Each row was made from one path, in order. Every step used is in the known rows, and no mark comes twice. Write each row's path.
Known rows:
T > A > V > H: [ 28.9  31.1  43.8   0.0  14.8  10.4 -20.7   3.4 -19.0   4.6  -8.9 -32.1
  10.1 -35.2  21.2 -34.2 -21.8  24.4  17.0 -10.8  14.5 -28.4  -9.2]
K > V > H > J: [ 38.3  24.0  69.8  25.9   4.5   0.7 -17.2 -32.2  26.9  10.8  30.7 -31.5
 -23.2 -19.5   8.5 -37.8  -0.9  21.1  18.0 -24.9   0.9 -28.6 -19.9]
J > H > A > V > T > K: [  9.5  12.1  25.9  10.8  29.5  23.4   2.8  13.6  26.4 -12.2 -28.0 -17.3
   7.5 -26.4  21.9  -7.7  -6.2  31.9  -8.2 -12.4  10.8  -9.5 -35.5]
H > J > K > V > T > A: [  8.6  41.4  62.6  13.4   7.8   1.8  -9.6  -0.6  17.5  -4.8   5.0  -3.8
  14.7   5.0  12.7 -42.0  -6.6  29.5   9.2   4.0   8.5 -17.2 -38.8]
A > V > T: [ 32.8  25.9  30.5   1.8  20.9  25.0  -5.8  30.1  18.4  10.3 -14.3 -20.9
  21.8 -27.3  11.0 -37.2 -23.6  15.2  12.4 -30.7  19.0 -18.1 -36.7]
H > A > V: [ 46.5  25.7  27.7 -11.8  32.8  13.0 -12.3  25.4   6.8   3.0  -4.4 -19.0
 -18.2 -25.3  22.2 -19.4  -0.8  31.6  22.5 -30.2  16.7 -29.8 -12.4]
K > H > J > T > A > V: [ 23.7  20.2  56.0  -4.7  -0.4   3.4   6.8  19.3  -9.1 -12.5 -34.1 -27.8
  -5.3  -8.2  17.6 -50.9 -19.1  27.7  -5.5   3.4  13.5 -16.5 -18.8]
H > A > K > V: [ 33.8  51.0  42.2  -7.3   6.3  -0.7 -18.1  26.2  19.4   8.4  39.0 -17.8
 -21.4 -21.1   7.9 -33.2  16.5  40.7  23.7 -32.4  22.0 -33.6 -15.8]
V > T > A > K: [ 18.1  66.2  32.8 -10.2 -12.9   5.9  -6.8  39.4  -7.4   5.1  16.8 -19.8
  25.0 -28.0   1.2 -52.4 -24.3  25.8   7.5 -11.6  26.6 -24.5 -29.9]
J > H: [ 32.9  37.0  45.8  12.9  20.6   4.1 -25.3  -2.6  -5.9   0.4  27.7 -32.1
  -4.8 -32.3  -0.4 -35.0 -12.1  24.3  10.6 -42.8  26.3 -30.7 -34.2]
V > H > A: [ 34.7  39.2  30.2   5.4  14.9   6.7 -21.7  -0.7  -0.1   5.1  17.5 -19.9
 -30.9 -36.8  15.2 -24.9   4.7  18.2  18.7 -32.6  -1.1 -41.6 -11.5]
K > V > H: [ 34.6  34.2  58.4  17.9   7.6  -1.7 -28.2 -12.1  12.3  15.2  28.4 -28.7
  -4.9 -29.4  12.3 -38.7   0.7  21.2  26.0 -38.8  12.7 -30.9 -21.8]
A > V > H > J: [ 33.9  18.9  54.1  12.4  16.6  17.8 -12.1 -18.7  15.2   8.7   1.8 -38.3
 -15.4 -25.4   4.0 -31.6 -18.0  19.6   8.6 -16.9  -2.0 -24.7 -17.8]
V > T > K: [ 20.5  39.0  29.7   2.2  -2.2  -2.2  13.2  23.4  16.2   3.0   6.0 -15.0
  22.4 -36.1  20.3 -40.9 -20.4  23.0   9.0 -35.5  30.8  -3.6 -33.5]
A > V > T > K > H: [  6.5  21.2  40.4  -1.6   7.1  11.7  34.2  30.8  24.9   5.7 -32.9 -21.3
  19.1 -22.0  35.5 -39.7 -11.0  27.8  -2.8 -36.5  22.4   3.8 -22.0]
A > K > H > J: [ 18.8  51.8  60.4  -6.3 -12.9  -0.3  16.5  11.6  12.4   8.9  32.0 -33.4
 -26.2 -15.5  -5.7 -56.0  -2.5  33.3   3.1 -34.3  13.6 -21.0 -11.2]
H > A > K > V > T: [ 24.9  50.0  33.2   1.7   2.3  12.5 -13.0  32.5  39.1   8.8  21.9 -12.5
  -3.1 -15.9   5.7 -33.6   8.9  26.6  14.4 -23.8   8.6 -31.1 -30.5]
T > K > V: [ 30.6  32.7  56.6   4.3   2.8 -22.2   2.0   9.3  17.0   6.3  25.5 -19.1
   6.0 -28.1  31.5 -37.6  -2.5  40.4  24.7 -45.0  45.1  -6.2 -20.4]
J > K > V > H: [  1.3  41.9  56.7  15.9  17.4   0.2 -39.2 -14.5   5.9   7.9  26.5 -16.5
   4.6 -22.8   6.0 -37.7   5.0  22.8  26.1 -31.0   4.8 -28.3 -32.3]
T > A > K > V > H: [ 17.2  58.7  59.8   1.7  -9.8  -5.4 -29.8   3.2  -4.2  12.0  35.5 -31.2
   6.2 -28.5   7.0 -47.4  -4.2  33.2  19.9  -9.3  18.2 -33.0 -14.4]
T > K > H: [ 16.0  39.5  46.4  -5.7  -4.7 -16.5  25.9  18.1   0.5   3.1   9.4 -22.6
  -3.9 -31.4  31.9 -48.0  -2.4  36.1  10.7 -52.7  36.8  -3.4  -8.3]
V > T > K > H > J: [ 12.5  30.7  53.6  10.4 -11.3   0.5  42.6   5.1  29.2   1.6  -5.6 -18.1
  -6.4 -14.2  23.5 -46.3  -8.5  27.2  -9.5 -28.7  15.5   3.4 -21.1]
J > H > A > K > V > T: [ 14.7  39.2  42.2  17.2  11.5  21.2 -25.0  11.1  38.1  -0.6  22.4 -18.1
  -5.0 -15.1  -4.5 -23.4   9.8  30.0   0.1 -17.8   5.4 -34.4 -43.7]

Which path is each row?
[ 15.2  47.3  51.7   1.1  16.4  -2.5 -12.1  -6.0  -0.7  -3.3  27.0 -14.8
 -10.2 -15.4  -5.5 -42.6  -6.9  27.8  13.1 -23.1  13.4 -21.2 -31.5] | H > J > K
[ 22.2  29.4  35.5  -1.1   6.8   7.8 -32.2  15.5 -22.8  -6.6 -26.3 -29.2
  18.4 -37.6  10.4 -40.2 -26.9  14.1   7.0   4.5   9.0 -26.2 -29.5] | J > T > A > V > H
[  0.5  27.3  53.3  11.6  24.3  18.9 -23.9 -23.3   6.3   1.6  -0.9 -25.2
  -5.5 -19.1  -3.8 -31.2 -10.2  23.7   9.2  -7.1 -11.0 -21.1 -29.3] | A > V > H > J > K
[  9.9  56.6  54.5  -5.0 -22.3   7.7  23.4  21.6   8.1   0.3   5.6 -25.5
  -3.1  -3.6   5.5 -59.2 -14.3  29.3 -10.0  -5.4   8.3 -18.3 -16.8] | V > T > A > K > H > J
[ 21.6  57.4  45.1  -9.7 -23.2  -7.6 -18.5  22.7 -17.9 -10.5  16.7 -26.2
  -0.2 -25.8 -13.0 -57.8 -24.7  30.7  -3.3   7.9  23.3 -23.6 -32.4] | H > J > T > A > K
[  9.7  34.0  27.3  -7.5  -5.2 -13.9  15.9  31.8  -1.0 -15.3 -12.7 -10.8
 -19.6 -31.8  30.8 -37.4   8.4  31.5  -0.5 -29.6  20.7  -9.9 -20.1] | J > T > K > H > A
[  7.6  17.4  30.1 -10.3   7.8   1.1  15.1  39.5   5.9 -13.6 -39.4 -14.7
  -9.7 -27.8  36.9 -30.3   6.2  33.6   1.5 -21.1  18.3  -4.1 -18.7] | J > T > K > H > A > V
[ 37.2  34.6  33.3   9.0  26.8   6.5 -26.1   0.5  -1.0  -7.1  19.8 -21.1
 -29.0 -29.5   8.6 -19.0   2.7  29.5  10.5 -34.2  14.0 -38.6 -25.5] | J > H > A
[  9.4  48.2  52.0  -5.5 -22.8  -2.8   2.8  20.5   6.3  -4.6  15.2 -31.0
 -19.8 -18.8 -15.4 -62.7  -8.1  23.5  -6.2 -19.1  10.1 -18.6 -31.3] | A > K > H > J > T
[ 27.2  23.5  61.3  13.3 -11.1 -18.8  -1.2   0.7  21.6  -9.3   9.7 -19.0
  -2.7 -21.0  14.6 -45.3  -6.7  35.6   4.2 -16.9  31.6  -0.4 -39.1] | H > J > T > K > V
[  0.1  33.2  57.5   3.5  19.4  12.1 -21.7 -17.6 -12.9  -7.0 -10.7 -23.3
   3.5 -16.1   6.9 -33.1 -14.8  30.6   5.5  14.6  -3.4 -23.1 -19.4] | T > A > V > H > J > K
[  9.8  54.7  46.9   2.0 -27.0  -1.6 -26.8   0.3 -18.1  -7.7  15.2 -33.9
  -2.1 -30.4 -16.9 -53.0 -23.5  20.3  -6.1  14.8   2.7 -27.3 -30.2] | V > H > J > T > A > K
[ 29.6  25.7  39.6   4.7  19.4  16.3 -20.5  -1.2   2.1  12.9  -1.5 -34.2
   2.1 -37.8   9.3 -34.2 -15.9  15.3  18.0 -29.9   8.3 -27.8 -18.4] | A > V > H
[ 17.7  39.8  69.5  11.3  17.8  -6.1 -19.0 -12.6  20.0   2.8  31.1 -12.1
 -10.1  -5.5   4.3 -41.2   5.9  33.5  17.7 -25.4  14.9 -17.7 -33.8] | H > J > K > V
[ 24.2  21.5  20.8  -4.2  20.9  15.4  14.4  34.2  26.0  -1.1 -25.0  -9.3
  10.1 -28.0  35.1 -18.8  -5.3  29.4   5.0 -19.4  15.1  -6.9 -23.5] | H > A > V > T > K
[  9.5  13.6  51.4   5.1   2.9  15.3  44.7  12.4  36.4   1.5 -31.8 -24.8
   2.7 -12.8  28.4 -39.7 -11.5  28.7  -9.8 -19.4  11.6   5.9 -21.1] | A > V > T > K > H > J
[  8.8  35.9  40.1  -5.3 -14.3 -16.1  13.4  27.4  -5.8  -8.8  -7.8 -20.3
   4.3 -36.4  22.8 -53.5  -7.4  26.0   0.7 -37.5  32.6   0.6 -28.7] | J > T > K > H
[  2.9  44.1  53.1  15.1  12.4   5.7 -20.9 -28.0  -0.4   0.3  23.1 -19.9
 -15.2 -22.9  -9.2 -38.4  -4.7  20.4  10.4 -15.7  -9.2 -24.9 -30.4] | V > H > J > K
[ 15.8  59.6  48.0 -14.9  -8.1  -2.1   5.8  28.8  -0.2  11.9  28.6 -32.0
  -9.5 -26.5   0.5 -57.5  -2.6  29.6  11.7 -48.3  25.4 -22.9 -12.9] | A > K > H
[ 23.5  44.6  47.8   7.3  16.3   4.9 -31.1   4.2  20.0  -1.8  40.9 -26.2
 -21.7 -18.3  -0.2 -24.6  17.5  41.2  10.3 -27.9  16.9 -38.0 -28.6] | J > H > A > K > V
[ 19.0  63.4  33.4 -17.8 -19.9 -10.9 -28.1  43.1 -31.7  -8.2  16.1 -23.8
  17.1 -37.6  -7.8 -57.6 -24.2  29.1   7.1  -4.9  35.0 -25.2 -33.8] | J > T > A > K
[ 39.1  39.9  50.7   9.4   3.0  -0.3 -11.6  22.5  11.5   6.2   5.2 -12.6
  20.1 -14.0  25.0 -44.4 -14.4  23.3  17.9 -18.6  25.9 -23.7 -29.0] | K > V > T > A
[ 25.6  15.6  44.3  13.0   6.5  17.6 -27.8  -5.1   7.0  -5.2 -15.8 -34.9
  -5.4 -30.5  -6.1 -37.4 -19.5  11.5   1.4  -2.2  -4.9 -21.0 -37.2] | A > V > H > J > T
[ 10.1  28.2  49.5  15.6  -9.1 -13.1 -21.6  -1.9   9.2  -3.6   6.6 -22.4
  12.0 -38.7  17.0 -40.8  -3.9  21.6   9.5 -22.5  22.3  -6.7 -38.3] | J > T > K > V > H
[ 37.0  30.7  46.2  13.3  18.8   2.0 -28.3  -8.6  19.0   8.1  22.1 -18.0
 -29.4 -25.2  23.1 -21.2  15.9  22.6  26.1 -31.1   0.5 -39.7 -11.6] | K > V > H > A
[ 25.5  31.8  52.3   3.7  -8.1  -2.6   1.9  11.2   3.1  -6.1  -2.5 -24.4
 -22.5 -17.5   3.4 -56.4  -8.9  20.3  -3.2 -26.9  10.5 -18.0 -30.8] | K > H > J > T
[ 17.7  55.8  29.5  -6.5   2.7   7.8 -24.4   9.5  -0.7   8.4  32.9 -25.5
 -24.9 -38.7  -1.3 -31.4   4.5  24.4  12.7 -27.4  -0.2 -40.4 -12.5] | V > H > A > K
[ 38.7  34.0  44.8   5.1  -4.7  -2.6 -18.5   7.5   0.3  -6.9  10.5 -23.1
 -12.8 -27.8  -6.9 -48.3 -18.8  17.3   5.8 -20.6  17.9 -20.7 -41.2] | H > J > T
[ 11.2  35.3  29.7  -2.9   1.8   3.1  33.7  29.0  22.2  -2.1 -14.8  -7.2
 -12.4 -21.6  38.8 -32.4   8.6  27.3  -0.2 -35.3  12.3 -10.4 -13.9] | V > T > K > H > A
[ 34.3  33.9  61.3   2.9   3.1  -2.2  16.8  -1.8   9.7   5.6  18.2 -28.1
 -32.2 -13.4  13.8 -49.9  -3.5  24.4   8.9 -41.5  13.9 -22.1  -9.9] | K > H > J
[  9.8  11.2  45.5  11.3  -3.4   5.4  -7.3  -8.0   9.7  -9.8 -20.7 -31.7
   2.1 -35.8   7.3 -34.9 -20.7  21.5  -7.0   0.6   6.5   0.1 -35.0] | A > V > H > J > T > K
[ 37.6  41.9  45.9   0.7  -9.7 -11.4 -16.0  12.4 -20.4 -14.7   2.6 -20.8
  -6.0 -21.6   4.7 -51.1 -24.2  22.5   3.1   1.7  24.7 -22.3 -31.5] | H > J > T > A
[ 24.5  37.9  54.7  -0.8 -13.1  -8.9   3.6  14.4 -15.3 -12.7  -9.7 -22.6
 -15.0 -13.8  15.6 -56.9 -14.1  26.2  -1.8  -5.3  16.7 -19.4 -19.4] | K > H > J > T > A
[ 19.3  30.0  57.2  14.7  -1.7 -12.6  -9.1 -13.8  15.0   8.8  22.5 -26.5
   3.2 -35.6  28.5 -35.7   1.4  30.7  18.8 -34.5  23.7  -9.0 -18.8] | T > K > V > H
